Each row was made from one small tree. Brackets hold a mark, then the marks that hang from it, in the order of their numbers. Every link used is in the known rows. Write each row's tree.
Known rows
{k226 {k576 {k986 k287 {k620 k995}}}}: | -0.576 | -1.721 |  2.507 | -1.446 | -1.200 |  0.907 |  1.730 |  1.240 |  2.149 | -0.319 | -0.957 |  2.157 | -1.303 | -1.835 |  0.097 |  0.090 |  0.831 |  0.347 | -1.825 |
{k576 {k986 k287 {k620 k383 {k995 k226}}}}: | -2.483 | -1.039 | -0.107 | -1.770 | -1.348 | -0.365 |  0.256 | -0.174 |  2.753 | -0.431 |  0.715 |  0.392 | -3.292 | -1.575 | -0.236 |  0.624 | -1.041 |  0.140 | -2.550 |
{k576 {k986 k287 {k620 k383}}}: | -0.066 |  0.478 |  2.159 | -1.486 | -0.915 | -0.817 |  1.843 |  1.012 |  1.816 |  0.365 |  0.344 |  2.464 | -1.596 | -1.335 | -0.488 | -0.280 |  0.151 |  0.466 | -2.351 |
{k986 k287 k576 {k620 k383 k995}}: | -1.050 | -2.014 |  0.582 | -0.294 |  0.832 | -0.002 | -0.174 |  0.284 |  0.960 |  0.067 |  0.489 | -1.241 | -2.932 | -1.633 | -1.636 |  1.166 |  0.205 | -0.831 | -0.006 |
{k620 {k383 {k548 k287}} k986 {k995 k226}}: | -3.636 | -1.511 | -0.513 |  1.258 | -0.447 | -0.037 |  1.407 | -1.596 |  5.375 | -3.498 | -0.237 | -0.632 | -1.583 | -2.135 |  0.764 |  0.213 | -1.159 |  0.133 |  0.059 |
{k620 {k383 {k548 k287}} k995}: | -2.958 | -1.584 | -0.507 |  0.041 | -1.162 | -0.445 |  0.758 | -0.790 |  3.480 | -1.488 | -0.486 |  0.151 | -1.539 | -2.360 | -1.712 |  1.119 | -0.266 | -1.075 | -0.134 |
{k576 {k986 k620}}: |  1.250 |  0.735 |  4.183 | -1.249 | -1.675 |  0.544 |  2.439 |  0.966 |  1.407 |  1.127 |  0.640 |  3.703 | -2.522 | -0.629 | -1.851 | -0.839 | -0.864 |  0.726 | -2.550 |
{k226 {k576 {k986 k287 {k620 {k383 k548}}}}}: | -0.865 | -0.705 |  2.658 | -2.365 | -0.551 | -0.088 |  2.385 |  1.294 |  2.386 | -1.075 | -1.521 |  2.672 |  0.475 | -2.334 |  2.542 |  0.092 |  0.416 | -0.056 | -1.516 |
{k226 {k576 {k986 k287 k620}}}: |  0.455 | -0.631 |  3.423 | -1.062 | -1.003 |  0.467 |  2.533 |  1.580 |  2.135 | -0.220 | -0.665 |  3.701 | -0.072 | -1.368 |  0.556 | -0.021 |  1.309 |  0.833 | -1.816 |
{k620 k383 k986 k995}: | -1.125 | -1.049 |  1.072 |  0.873 | -1.878 |  0.212 |  2.786 | -1.251 |  3.201 | -1.461 |  0.379 | -1.589 | -1.868 | -1.043 | -3.379 | -1.356 | -0.381 |  0.170 | -1.209 |
{k995 k226 k620}: | -1.014 | -0.631 |  0.739 |  0.543 | -3.942 |  0.385 |  1.856 | -1.474 |  3.219 |  0.824 |  1.673 |  3.014 | -1.406 | -0.704 | -5.536 |  0.084 |  0.733 |  0.645 | -2.899 |
{k986 k576 k620}: |  1.594 | -0.340 |  3.747 |  0.279 |  0.243 |  0.851 |  1.673 |  0.600 |  0.264 |  1.150 |  1.094 |  1.966 | -2.503 | -0.472 | -2.577 |  0.311 | -0.401 |  0.120 | -0.107 |
{k620 {k383 {k548 k287}} {k995 {k226 k576}}}: | -4.793 | -2.676 | -2.291 | -0.293 | -1.629 |  0.234 |  0.472 | -2.134 |  4.805 | -3.210 | -0.673 | -0.582 | -1.572 | -2.570 |  0.512 |  1.961 | -0.446 | -0.958 | -0.314 |
{k620 k383 {k986 k287} {k995 k226}}: | -3.155 | -1.755 | -0.847 |  1.873 | -0.978 | -0.695 |  1.789 | -1.425 |  4.247 | -2.751 |  0.978 | -1.005 | -0.975 | -1.174 | -1.591 |  0.126 | -0.011 |  0.689 | -1.086 |
{k383 {k548 k287}}: | -0.644 | -0.241 |  2.560 |  1.806 | -0.148 | -0.451 |  2.226 |  0.629 |  3.103 | -0.830 | -0.287 |  4.855 |  0.746 | -1.559 | -1.237 |  1.059 |  0.701 |  0.080 |  0.105 |
{k986 k287 k576 {k620 k995}}: | -0.056 | -2.094 |  2.266 |  0.737 |  1.108 |  0.508 |  0.306 |  1.142 |  0.591 |  0.536 |  0.660 |  0.687 | -2.309 | -1.354 | -2.014 |  1.287 |  0.512 | -0.305 |  0.029 |
{k620 k383 {k986 k287} {k995 {k226 k576}}}: | -3.492 | -2.541 | -0.979 |  1.056 | -1.240 |  0.003 |  2.016 | -1.620 |  4.705 | -3.604 | -0.037 | -1.488 | -0.353 | -1.535 |  0.005 |  0.274 |  0.630 |  0.573 | -0.996 |
{k576 k986}: |  0.627 |  0.714 |  3.642 | -0.165 | -2.924 |  0.383 |  3.231 |  1.213 |  1.434 |  1.219 |  0.034 |  5.267 | -1.587 | -0.308 | -2.743 | -0.394 |  0.634 |  0.405 | -2.841 |
{k548 k287}: |  0.124 |  0.013 |  1.719 |  2.431 | -1.062 | -0.493 |  2.035 | -0.148 |  3.203 | -0.450 |  0.702 |  4.027 | -0.611 | -0.640 | -3.349 |  0.944 |  1.329 |  0.713 | -0.395 |
{k226 k576}: |  0.127 | -0.922 |  2.476 |  0.779 | -2.296 |  0.601 |  3.497 | -0.263 |  2.174 | -0.746 |  0.119 |  2.979 |  0.696 | -0.669 | -3.047 |  0.249 |  1.470 |  0.188 | -1.318 |
{k995 k226}: | -1.330 | -0.425 |  0.642 |  1.772 | -2.171 | -0.091 |  2.518 | -1.259 |  2.681 | -0.715 |  2.097 |  3.153 | -0.828 | -0.059 | -3.805 |  1.101 | -0.479 |  0.721 | -1.793 |

Which tree is each row?
| -1.184 | -1.654 |  1.394 |  1.503 |  0.042 |  0.001 |  1.775 |  0.472 |  1.942 | -0.981 | -0.489 | -0.630 | -1.680 | -1.302 | -1.246 | -0.070 |  1.425 | -0.202 | -0.102 |
{k620 k383 {k986 k287 k576} k995}
|  0.095 | -0.558 |  1.718 |  0.055 |  1.179 | -0.753 |  0.979 |  0.716 |  0.826 |  0.261 |  0.781 |  0.638 | -1.365 | -1.164 | -1.075 |  1.113 |  0.661 | -0.210 |  0.036 |
{k986 k287 k576 {k620 k383}}
| -1.844 | -1.999 |  2.092 |  0.964 |  0.929 | -0.193 |  1.898 |  1.084 |  1.863 | -1.418 | -1.564 |  0.231 | -0.401 | -2.108 |  0.794 |  0.067 |  0.845 | -0.767 |  0.539 |
{k620 {k383 k548} {k986 k287 k576} k995}
| -2.619 | -0.820 | -0.465 | -0.891 | -3.429 | -0.226 |  1.453 | -1.785 |  3.568 | -0.130 |  0.724 |  1.529 | -0.793 | -1.852 | -3.338 |  0.257 | -0.116 | -0.327 | -2.431 |
{k995 k226 {k620 {k383 k548}}}
|  0.651 | -0.207 |  2.263 | -0.738 | -0.134 |  0.347 |  1.300 | -0.238 |  0.667 |  0.578 |  0.954 | -0.106 | -3.022 | -0.879 | -2.232 |  0.355 | -0.635 | -0.457 | -0.299 |
{k986 k576 {k620 k383}}
|  0.452 | -0.529 |  3.612 | -0.247 | -1.837 |  0.502 |  2.806 |  0.444 |  2.299 |  0.664 | -1.313 |  1.660 | -0.743 | -1.948 | -1.921 | -1.541 |  1.314 | -0.246 | -0.981 |
{k995 {k620 {k383 k548} {k986 k576}}}
|  1.018 | -0.118 |  2.959 |  0.202 | -2.770 |  0.658 |  2.672 | -0.226 |  2.182 |  1.131 | -0.481 |  0.923 | -1.909 | -1.210 | -3.599 | -1.581 |  1.913 |  0.199 | -1.516 |
{k995 {k620 k383 {k986 k576}}}
| -1.700 | -2.200 |  1.133 | -0.699 |  1.686 | -0.111 | -0.032 |  0.851 |  0.992 | -0.224 | -0.297 | -0.748 | -1.765 | -2.502 |  0.211 |  1.280 | -0.369 | -1.320 |  0.421 |
{k986 k287 k576 {k620 {k383 k548} k995}}
| -0.502 |  0.215 |  2.695 | -1.878 | -0.049 | -0.852 |  1.891 |  1.550 |  1.822 |  0.061 | -0.381 |  3.094 | -0.539 | -1.958 |  1.024 |  0.024 | -0.492 |  0.115 | -1.963 |
{k576 {k986 k287 {k620 {k383 k548}}}}
| -1.829 | -2.311 |  1.308 |  1.541 | -1.809 |  1.442 |  2.874 | -1.477 |  4.212 | -2.748 |  0.331 |  0.129 | -1.139 | -0.825 | -1.426 | -0.389 | -0.196 |  0.853 | -1.116 |
{k620 k986 {k995 {k226 k576}}}
| -1.677 | -2.091 |  1.756 |  2.800 |  0.294 |  0.643 |  1.649 |  0.420 |  2.410 | -1.318 |  0.393 |  1.607 | -1.677 | -0.783 | -0.913 |  0.743 |  0.950 |  0.514 | -0.101 |
{k620 {k986 k287 k576} {k995 k226}}
| -4.134 | -2.208 | -1.777 | -1.143 | -2.917 |  0.150 |  0.922 | -0.998 |  3.363 | -1.619 | -0.379 |  0.149 | -2.348 | -1.642 | -0.296 |  1.242 |  0.548 | -0.551 | -2.403 |
{k620 k383 {k995 {k226 {k576 {k986 k287}}}}}
|  1.241 | -0.339 |  4.617 |  3.093 |  0.910 | -0.015 |  3.427 |  1.821 |  1.343 | -0.337 | -0.216 |  4.001 |  0.725 | -0.412 | -1.106 | -0.106 |  2.302 |  1.066 |  0.044 |
{k620 {k986 k287 k576}}
| -2.531 | -2.388 | -0.877 | -0.056 |  0.623 | -0.074 | -0.627 | -0.604 |  1.770 | -0.623 |  1.388 | -1.652 | -3.485 | -1.606 | -0.846 |  1.983 | -0.569 | -0.431 | -0.166 |
{k986 k287 k576 {k620 k383 {k995 k226}}}
| -1.387 | -0.525 |  1.468 | -2.273 | -0.916 |  0.315 |  0.430 |  0.335 |  3.082 | -0.250 | -0.817 |  0.940 | -3.686 | -2.468 |  0.703 | -0.098 | -1.411 | -0.564 | -1.224 |
{k576 {k986 {k620 {k383 {k548 k287}} k995}}}
| -0.899 | -1.335 |  1.505 | -2.987 | -2.708 |  1.289 |  1.708 | -0.421 |  2.377 | -0.508 | -0.809 | -0.289 | -3.090 | -1.792 | -0.397 | -0.644 | -0.400 | -0.407 | -2.228 |
{k226 {k576 {k986 {k620 k383 k995}}}}
| -1.975 | -0.718 |  0.285 | -2.328 | -2.444 |  0.509 |  0.686 | -1.052 |  2.607 | -0.186 |  0.949 | -0.235 | -4.872 | -1.382 | -1.322 | -0.047 | -2.315 | -0.060 | -2.768 |
{k576 {k986 {k620 k383 {k995 k226}}}}
| -1.059 | -1.375 |  0.261 | -1.014 | -1.315 |  0.128 |  0.957 | -1.570 |  2.401 | -0.522 |  1.593 | -2.423 | -3.189 | -1.309 | -3.946 | -0.236 | -1.861 | -0.457 | -1.173 |
{k986 {k620 k383 k995}}
| -3.238 | -2.537 | -1.716 | -0.616 | -0.368 | -0.174 |  0.254 | -1.714 |  3.744 | -2.309 |  1.335 | -2.196 | -1.502 | -2.017 | -0.756 |  1.383 | -0.727 |  0.043 | -0.950 |
{k986 k287 {k620 k383 {k995 {k226 k576}}}}
| -1.386 | -1.638 |  1.295 | -2.298 | -1.625 |  0.500 |  1.368 |  0.333 |  2.549 | -0.683 | -0.912 |  0.234 | -1.828 | -2.119 |  0.421 |  0.099 |  0.608 | -0.070 | -1.962 |
{k226 {k576 {k986 k287 {k620 k383 k995}}}}
| -0.917 | -0.533 |  1.531 | -0.325 |  1.130 | -1.590 |  1.641 |  0.368 |  2.322 | -1.027 |  0.918 |  1.116 |  1.234 | -2.038 | -0.580 |  0.538 | -0.684 |  0.052 | -0.384 |
{k986 k287 {k620 {k383 k548}}}
| -1.111 | -1.768 |  1.689 | -1.621 |  0.405 |  0.823 |  0.357 | -0.092 |  0.808 |  0.177 | -0.168 | -1.566 | -3.322 | -2.078 | -0.954 |  0.475 | -1.623 | -1.625 |  0.337 |
{k986 k576 {k620 {k383 k548} k995}}
| -0.535 | -1.680 |  1.093 | -1.147 | -0.451 |  0.958 |  0.360 | -0.604 |  1.005 |  0.588 |  0.750 | -2.177 | -4.572 | -1.366 | -2.679 |  0.523 | -1.301 | -1.186 | -0.317 |
{k986 k576 {k620 k383 k995}}
| -1.244 | -0.802 |  1.194 | -1.911 | -1.240 | -0.221 |  0.757 |  0.740 |  2.029 |  0.241 |  0.062 |  0.639 | -2.873 | -1.757 | -1.125 | -0.063 | -0.354 | -0.064 | -2.443 |
{k576 {k986 k287 {k620 k383 k995}}}
|  1.090 | -0.722 |  3.462 |  1.137 |  1.539 | -0.005 |  1.381 |  1.626 |  0.490 |  0.751 |  0.948 |  2.823 | -0.926 | -0.844 | -1.572 |  1.227 |  0.930 |  0.312 |  0.164 |
{k986 k287 k576 k620}
|  0.376 | -1.673 |  2.738 | -0.058 | -0.013 |  1.578 |  0.591 |  0.155 |  0.472 |  0.820 |  0.842 | -0.023 | -4.017 | -0.938 | -3.196 |  0.434 | -0.766 | -0.629 | -0.142 |
{k986 k576 {k620 k995}}
| -0.926 | -2.037 |  1.291 |  0.080 | -0.093 |  1.656 |  0.119 | -0.782 |  1.212 |  0.025 |  1.619 | -0.150 | -4.574 | -0.855 | -2.432 |  1.266 | -1.678 | -0.495 | -0.320 |
{k986 k576 {k620 {k995 k226}}}
| -3.807 | -2.552 | -2.344 | -0.502 | -3.217 |  0.658 |  1.315 | -2.745 |  3.511 | -2.149 |  0.649 | -1.809 | -2.500 | -1.294 | -2.595 |  1.076 | -0.530 | -0.764 | -1.627 |
{k620 k383 {k995 {k226 k576}}}
| -0.399 | -0.338 |  0.938 |  0.120 |  0.315 | -1.464 |  1.455 | -0.187 |  2.370 | -0.747 |  1.745 |  0.447 |  0.023 | -1.223 | -2.290 |  0.477 | -0.055 |  0.584 | -0.925 |
{k986 k287 {k620 k383}}
|  0.147 | -0.256 |  2.976 |  0.438 | -1.146 |  0.391 |  1.938 |  0.450 |  3.397 |  0.199 | -1.658 |  2.052 | -1.142 | -2.196 | -0.667 | -0.912 |  1.955 | -0.086 | -0.359 |
{k995 {k620 {k383 {k548 k287}} {k986 k576}}}
|  0.477 | -0.612 |  2.574 |  0.773 | -1.642 | -0.187 |  2.355 |  0.587 |  2.467 |  0.749 | -0.527 |  1.709 | -0.584 | -1.338 | -2.731 | -1.061 |  2.940 |  0.418 | -1.289 |
{k995 {k620 k383 {k986 k287 k576}}}
| -2.639 | -2.264 | -1.301 | -1.344 | -1.709 |  0.738 |  0.641 | -2.644 |  3.686 | -1.998 |  1.556 | -3.058 | -3.208 | -1.529 | -1.834 |  0.597 | -2.007 | -0.186 | -1.248 |
{k986 {k620 k383 {k995 {k226 k576}}}}
|  0.837 | -0.341 |  3.800 | -1.783 | -1.985 |  1.256 |  2.838 |  0.765 |  1.997 | -0.004 | -0.675 |  3.130 | -1.347 | -1.120 | -0.332 | -0.619 |  0.172 |  0.589 | -2.121 |
{k226 {k576 {k986 k620}}}
| -3.681 | -1.991 | -0.291 |  1.288 |  0.043 | -0.838 |  1.815 | -0.778 |  4.001 | -3.134 |  0.015 | -0.301 |  0.304 | -2.013 |  0.517 |  0.143 | -0.674 |  0.055 | -0.602 |
{k620 {k383 k548} {k986 k287} {k995 k226}}
| -0.050 | -1.853 |  3.301 |  2.709 |  0.552 |  0.522 |  2.303 |  1.421 |  1.558 | -0.432 | -0.516 |  1.714 | -1.000 | -0.860 | -1.676 |  0.036 |  1.729 |  0.278 |  0.004 |
{k620 {k986 k287 k576} k995}
|  0.087 | -0.147 |  2.693 |  2.059 |  0.286 | -0.787 |  2.946 |  0.978 |  1.890 | -0.925 | -0.245 |  1.756 | -0.041 | -0.877 | -0.595 | -0.206 |  1.990 |  0.339 | -0.112 |
{k620 k383 {k986 k287 k576}}
